Every row comes from one small tree of marks. Brackets hold a mark, then the marks that hang from it, in the order of their numbers. Every link used is in the known rows. Which tree was each row made from?
Known rows:
{J_260 {J_315 {J_179 J_121}}}: [ 0.676 -1.762 -0.509 -0.749  0.453 -0.588  0.667 -0.063 -0.436  0.094
  0.999  2.845 -2.596  3.815  1.826  2.071  0.306  1.253  0.371 -1.083
 -0.553 -2.028 -0.515]
{J_898 {J_179 {J_121 J_699} J_315 J_867}}: [-0.791 -0.900  0.981  1.044  2.283 -0.746 -0.209  2.087  0.656  0.998
 -1.176  1.420 -2.123  6.952 -0.061  4.762  0.651  1.470  0.470 -1.805
 -0.561 -0.808 -1.007]
{J_708 J_718}: [ 0.109 -0.191  1.382 -0.816  1.891 -1.193 -0.017  0.507  0.418 -0.410
  0.091 -0.503  2.937  2.060  1.732  0.701  0.698  0.565  0.549 -0.332
  0.587 -1.044 -0.200]
{J_179 {J_121 J_699} J_315 J_867 J_898}: [-1.328 -0.384  1.535  0.987  3.244  0.157 -0.172  1.401  0.957 -0.057
 -1.077 -0.084 -1.277  3.963  4.292  4.857  0.498  1.479  0.716 -0.313
  0.089 -5.551 -1.105]
{J_898 {J_179 J_867}}: [-0.626 -0.800  0.326 -0.341  2.058 -1.787 -0.233  0.790  0.333 -0.283
  0.000  0.131  0.865  5.427 -0.685  0.899  1.222 -0.316  0.325 -3.243
 -0.606  0.531 -0.449]
{J_867 J_179}: [ 0.014 -1.247 -0.301 -1.377  0.326 -1.350 -0.015  0.018 -2.315  0.511
  0.150  0.696 -0.867 -0.238 -0.357 -2.105  0.478 -1.193 -0.669 -1.889
  0.033 -0.927  0.432]
{J_260 {J_867 {J_179 {J_121 J_699} J_898}}}: [-0.528  0.804  0.338  1.178  1.506 -1.874  0.360  0.917  2.009  0.779
 -1.090  0.259 -0.748  1.605  3.735  0.676  0.595 -0.014  0.048  0.057
 -0.113 -6.020 -0.356]
{J_44 J_179}: [ 0.310 -0.346  0.004 -0.702  1.802 -1.651  0.435  0.454 -1.821  0.326
  0.275  1.310 -1.655  0.578  1.481 -1.614  0.846 -0.423 -0.313 -1.175
 -0.570 -2.076  1.006]
{J_315 {J_179 J_121 J_898}}: [ 0.802 -2.083 -0.183  0.758  2.537  0.230  0.432  0.327  1.356 -0.677
  1.443  0.373 -2.381  4.926  3.407  0.369  1.434  0.785 -0.140 -1.062
 -0.003 -2.142 -0.955]
{J_708 {J_44 J_179}}: [-0.197  0.418 -0.347 -0.777  2.761 -2.564  0.601  0.025 -3.450 -0.585
  0.508  1.314  1.403 -1.775  1.788 -3.981  0.926  0.140 -0.784 -0.957
  0.705 -1.436  1.942]
{J_260 {J_315 {J_179 J_121}} J_867}: [ 0.793  0.712  0.112 -0.052  0.610 -1.176  0.738  0.138  2.604 -0.056
 -0.632  2.742 -3.202  4.451  2.656  2.962 -0.343  1.277  0.650 -0.741
 -1.221 -5.082 -0.748]
{J_867 {J_179 J_898}}: [-0.530 -1.356 -0.201 -0.302  0.851 -0.805 -0.102 -0.219 -1.892 -0.033
  0.725 -0.607  0.357 -0.086  1.104 -3.539  1.248 -1.185 -0.486 -1.939
  0.592 -2.845  0.500]
{J_315 {J_179 J_121 J_867 J_898}}: [-0.114 -2.027  0.347 -0.003  3.199 -0.694  0.236 -0.015  2.240 -1.533
  1.305 -0.219 -1.047  5.299  4.113  1.866  1.296  0.456  0.083 -2.036
 -0.400 -2.967 -1.680]
{J_179 J_121 J_867 J_898}: [-0.972 -1.757  1.295 -0.061  2.799 -0.867 -0.373  0.428  1.954 -1.814
  0.662 -0.814  1.606  4.248  3.966  4.607  0.866  0.436  0.302 -1.447
 -0.263 -2.682 -1.232]
{J_315 {J_179 {J_121 J_699} J_867 J_898}}: [-0.407 -1.062 -0.146  0.567  3.423 -1.173  0.591  0.309  1.758 -0.113
  0.848  0.126 -1.410  4.569  5.343  1.269  1.827  0.819  0.282 -0.654
 -0.316 -4.766 -1.555]
{J_260 {J_315 {J_179 J_898}} J_867}: [ 0.329  1.205 -0.177  0.750  1.056 -0.641  0.544 -0.671  2.302 -0.136
 -0.146  1.060 -1.829  2.873  3.254 -1.666  0.526  0.536  1.158 -0.976
 -0.399 -7.169 -0.096]
{J_315 {J_179 J_867 J_898}}: [-0.175 -0.833 -0.112 -0.171  3.035 -0.616  0.186 -0.550  0.876 -1.327
  1.144 -0.905 -0.520  3.692  3.206 -2.271  1.593 -0.431  0.187 -2.162
 -0.186 -3.795 -0.851]
{J_44 {J_179 J_315 J_867 J_898}}: [-0.833 -0.257  1.422  0.088  3.091 -0.473 -0.258  0.407 -1.135 -0.879
 -0.107 -0.242 -1.218  1.766  1.881 -0.190  0.595 -0.133  0.245 -2.245
 -0.025 -5.507  0.472]
{J_867 {J_179 J_121 J_898}}: [-0.387 -2.660  0.262 -0.194  1.066 -0.962 -0.209  0.333 -1.024 -0.365
  1.042  0.024  0.083  2.084  1.606  0.784  0.835 -0.361 -0.444 -1.618
  0.528 -1.375 -0.320]
{J_315 {J_179 {J_121 J_699}}}: [ 0.885 -0.734 -0.779  0.313  2.239 -0.950  1.015  0.836  0.666  1.282
  0.339  1.935 -3.837  3.718  3.289  1.114  1.272  1.235 -0.190  0.205
 -0.448 -2.338 -0.862]
{J_44 {J_179 J_121 J_315 J_867 J_898}}: [-0.933 -1.490  1.791  0.290  3.221 -0.357 -0.288  0.940 -0.017 -1.280
  0.026  0.394 -1.747  3.977  2.779  3.766  0.222  0.573  0.116 -2.000
 -0.334 -4.274 -0.275]
{J_867 {J_179 J_121}}: [ 0.048 -2.214  0.030 -1.243  0.438 -1.462 -0.015  0.631 -1.556  0.118
  0.277  1.180 -1.237  1.710  0.450  2.119  0.224 -0.363 -0.751 -1.591
 -0.156  0.220 -0.344]
{J_179 J_121 J_315 J_867}: [-0.388 -0.748  1.910 -0.951  2.141  0.183 -0.465  1.408  0.725 -0.975
 -1.148  0.898 -2.090  4.857  1.300  6.927 -0.817  1.007  0.131 -1.677
 -0.616 -1.879 -1.237]

Write each row's tree:
[-0.384 -1.566  1.469  0.400  2.000 -0.258 -0.586  1.742  0.831 -0.335
 -0.685  1.074 -1.641  7.929 -1.347  5.929  0.022  1.005  0.305 -3.377
 -0.719  0.886 -1.135] | {J_898 {J_179 J_121 J_315 J_867}}
[-0.380 -2.285  0.819  0.302  0.896  0.678 -0.529  0.822 -1.803 -0.211
 -0.019  0.222 -2.178  2.548  0.507  1.847  0.025  0.226 -0.475 -1.699
  0.801 -2.127 -0.312] | {J_867 {J_179 J_121 J_315 J_898}}
[ 0.055 -1.226  1.512  1.163  1.984  1.893 -0.527  1.409  0.180 -0.493
 -0.285  0.241 -2.109  4.259  1.994  4.498  0.095  1.367  0.288 -0.564
  0.442 -2.720 -0.525] | {J_179 J_121 J_315 J_898}
[-0.464 -1.137  0.605 -0.056  0.955  0.744 -0.461  0.274 -2.875  0.102
 -0.133 -0.385 -1.588  0.647  0.152 -2.436  0.403 -0.640 -0.297 -1.944
  0.986 -3.107  0.457] | {J_867 {J_179 J_315 J_898}}
[-0.884 -1.834 -0.314  0.606  1.278 -1.445  0.222  0.685 -1.178  0.884
  0.436  0.311 -0.392  0.949  3.011 -0.086  1.371  0.037 -0.410 -0.348
  0.579 -3.661 -0.206] | {J_867 {J_179 {J_121 J_699} J_898}}
[-0.968 -1.363  2.075  0.307  2.743  0.877 -0.666  0.925  1.208 -1.639
 -0.437 -0.533 -0.780  5.137  2.652  5.480  0.048  1.013  0.372 -1.777
  0.153 -3.690 -1.318] | {J_179 J_121 J_315 J_867 J_898}
[ 0.301  1.627  1.006 -0.387  0.749 -0.350 -0.181  0.754  0.274  0.751
 -2.250  0.676 -3.062  0.850 -0.296 -0.343 -0.840 -0.665 -0.216 -1.408
 -0.270 -4.425  0.224] | {J_260 {J_867 {J_179 J_315}}}
[-0.406  0.803  1.654 -0.796  3.220 -1.725  0.140  0.488 -3.326 -0.887
  0.019  0.429  2.789 -0.437  1.618 -1.833  0.344  1.313 -0.173 -0.605
  1.837 -2.113  1.470] | {J_708 {J_44 {J_179 J_315}} J_718}
[ 0.485 -1.392  0.920  1.194  1.401  0.683 -0.292  2.159  0.408  0.482
 -0.511  1.642 -2.960  7.563 -1.995  4.699  0.223  1.437  0.233 -2.343
 -0.218  1.539 -0.493] | {J_898 {J_179 J_121 J_315}}
[-0.573 -0.378  0.547  0.193 -0.302 -1.747  0.046 -0.109  1.036 -0.268
 -0.576  1.339 -0.031  1.806  2.064  1.853 -0.245  0.278  0.518 -1.364
 -0.236 -6.114 -0.192] | {J_260 J_315 {J_867 {J_179 J_121 J_898}}}
[ 0.333 -1.646  0.104 -1.054  2.586 -1.118  0.371  0.324  1.582 -0.998
  0.628  0.955 -2.260  5.407  2.657  3.068  0.568  0.485 -0.215 -2.167
 -0.945 -1.256 -1.693] | {J_315 {J_179 J_121 J_867}}
[ 0.792  1.566 -0.250 -0.284  0.512 -1.153  0.759 -0.401  1.695  0.356
 -0.856  2.168 -2.933  2.377  1.969 -0.531 -0.109  0.450  0.795 -0.840
 -0.975 -5.907 -0.171] | {J_260 {J_315 J_179} J_867}
[-0.182  1.137  1.006  0.707  1.072  0.041 -0.359  0.474  0.393  0.266
 -1.751 -0.324 -2.234  1.233  0.869 -1.612 -0.285 -0.602  0.060 -1.401
  0.324 -5.788  0.165] | {J_260 {J_867 {J_179 J_315 J_898}}}
[-0.268 -1.023  0.398 -0.159  0.740 -0.340  0.126  1.303 -2.537  1.648
 -1.175  1.851 -3.658  1.274  0.884  2.197 -0.179  0.601 -0.523 -0.480
  0.284 -2.530 -0.243] | {J_867 {J_179 {J_121 J_699} J_315}}
[-0.193 -0.395  0.019 -0.671  2.809 -2.530  0.645  0.587 -2.794 -0.789
  0.848  1.806  0.862  0.306  2.360 -0.024  0.630  0.908 -0.899 -0.714
  0.577 -0.719  1.254] | {J_708 {J_44 {J_179 J_121}}}
[-0.837  0.162  1.439 -0.183  2.578 -0.401 -0.067  1.634  0.267  0.473
 -1.747  1.245 -2.442  3.422  2.862  5.923 -0.202  1.467  0.290 -0.126
 -0.611 -4.298 -1.065] | {J_179 {J_121 J_699} J_315 J_867}
[-1.327  0.321  1.414 -1.725  3.887 -4.142  0.239 -0.230 -2.119 -1.894
  0.788 -0.515  5.681 -0.317  3.053 -1.904  0.947  0.466 -0.119 -1.350
  1.180 -2.582  0.856] | {J_708 {J_44 {J_179 J_867}} J_718}
[-0.509 -0.459  1.283 -0.826  3.323 -3.414  0.511  0.494 -1.782 -1.294
  1.112  0.683  4.273  1.220  2.979  0.745  0.823  1.627 -0.417 -0.358
  1.195 -0.388  0.797] | {J_708 {J_44 {J_179 J_121}} J_718}
[-0.157 -0.942 -0.362 -1.623  0.836 -1.452  0.440 -0.858 -0.812 -0.615
  0.689  1.641 -1.195  2.415  2.012 -0.626  0.335  0.154  0.576 -2.155
 -0.800 -3.953 -0.445] | {J_260 {J_315 {J_179 J_867}}}
[ 0.458 -0.993 -0.646  1.421  2.957 -0.264  0.831  0.476  1.300  0.734
  0.938  0.781 -2.670  3.938  4.691 -0.253  2.064  1.149  0.095  0.256
  0.087 -3.772 -0.858] | {J_315 {J_179 {J_121 J_699} J_898}}
[-0.823 -0.313  0.709 -0.541  2.491 -2.198  0.354  1.083  1.097  0.401
 -0.716  0.951 -0.268  2.884  3.994  4.875  0.639  0.823  0.169  0.039
 -0.712 -3.352 -1.193] | {J_179 {J_121 J_699} J_867}
[-0.570  0.679  0.289 -0.126 -0.194 -1.656  0.075 -0.626  0.350 -0.076
 -0.657  0.838  0.234  0.025  1.852 -1.701  0.035 -0.523  0.719 -1.413
  0.000 -7.044  0.424] | {J_260 J_315 {J_867 {J_179 J_898}}}
[-0.463 -0.548  1.070  0.196  1.964 -0.265 -0.562  1.198  0.182 -0.092
 -0.960  0.471 -1.443  5.964 -2.036  1.802  0.430  0.198  0.495 -3.453
 -0.399 -0.473 -0.409] | {J_898 {J_179 J_315 J_867}}
[-0.651  0.909  0.067 -0.201 -0.411 -2.638  0.584  0.261  0.547  1.348
 -1.462  2.753 -1.570  0.783  2.258  2.159 -0.395  0.543  0.476 -0.041
 -0.738 -6.372 -0.094] | {J_260 J_315 {J_867 {J_179 {J_121 J_699}}}}
[-1.072  0.431  0.187 -1.556  3.408 -3.301  0.461 -0.137 -3.080 -1.446
  0.405  0.673  2.306 -1.178  2.310 -2.603  0.835 -0.244 -0.683 -1.689
  0.312 -2.436  1.289] | {J_708 {J_44 {J_179 J_867}}}
[ 0.015 -2.037  0.791 -0.710  0.241  0.189 -0.288  1.175 -2.384  0.365
 -0.643  1.426 -3.349  2.284 -0.621  3.107 -0.675  0.238 -0.728 -1.760
  0.198 -0.509 -0.373] | {J_867 {J_179 J_121 J_315}}
[ 0.234  0.178  0.902  0.716  1.750  0.718  0.198  1.988 -0.400  1.466
 -1.518  1.981 -3.700  2.810  2.209  4.607 -0.106  1.918  0.079  0.819
 -0.131 -2.945 -0.364] | {J_179 {J_121 J_699} J_315}
[ 0.265  0.464  1.278 -0.002  0.672 -0.431 -0.131  1.318  1.323  0.416
 -2.244  1.255 -3.635  2.761  0.355  3.304 -1.100  0.031 -0.312 -1.218
 -0.479 -3.342 -0.470] | {J_260 {J_867 {J_179 J_121 J_315}}}
[ 0.530  1.398 -0.339  0.636  1.104 -1.654  1.080  0.432  2.341  1.235
 -1.004  3.112 -3.586  3.336  3.892  2.240  0.101  1.525  0.749  0.458
 -1.072 -6.563 -0.708] | {J_260 {J_315 {J_179 {J_121 J_699}}} J_867}
[-0.256 -0.163  1.039  1.925  2.488  1.315  0.011  1.828 -0.074  0.988
 -0.970  0.688 -2.418  3.035  3.555  3.149  0.709  1.849  0.471  0.870
  0.537 -5.089 -0.346] | {J_179 {J_121 J_699} J_315 J_898}
[-0.383 -0.998  1.745 -0.717  2.518 -0.909 -0.113  1.101 -0.785 -0.720
 -0.598  1.457 -2.835  3.811  1.320  4.919 -0.466  0.585 -0.125 -2.206
 -0.770 -2.861 -0.302] | {J_44 {J_179 J_121 J_315 J_867}}
[-0.406 -0.511  0.914  1.733  2.840 -0.036  0.295  1.442 -0.873  1.082
 -0.412  1.296 -3.399  2.290  3.459  1.865  0.960  1.396  0.166  0.231
  0.329 -5.363  0.484] | {J_44 {J_179 {J_121 J_699} J_315 J_898}}
[-1.248  0.594  2.069 -1.353  3.933 -2.669 -0.076  0.008 -2.813 -1.623
 -0.084 -0.255  3.932  0.121  1.730 -0.720  0.169  1.084 -0.089 -1.455
  1.298 -2.793  0.859] | {J_708 {J_44 {J_179 J_315 J_867}} J_718}
[-1.468 -0.768  0.923  0.580  3.084 -1.591  0.142  0.865  1.753 -0.340
 -0.005 -0.468  1.036  3.167  5.380  3.694  1.493  0.904  0.567 -0.197
 -0.169 -4.882 -1.065] | {J_179 {J_121 J_699} J_867 J_898}
[-0.121 -1.680  0.653  0.713  2.425 -1.015  0.198  0.810 -0.228 -0.380
  1.091  0.658 -0.881  2.653  3.268  1.689  1.223  0.401 -0.099 -0.915
 -0.072 -2.691  0.349] | {J_44 {J_179 J_121 J_898}}
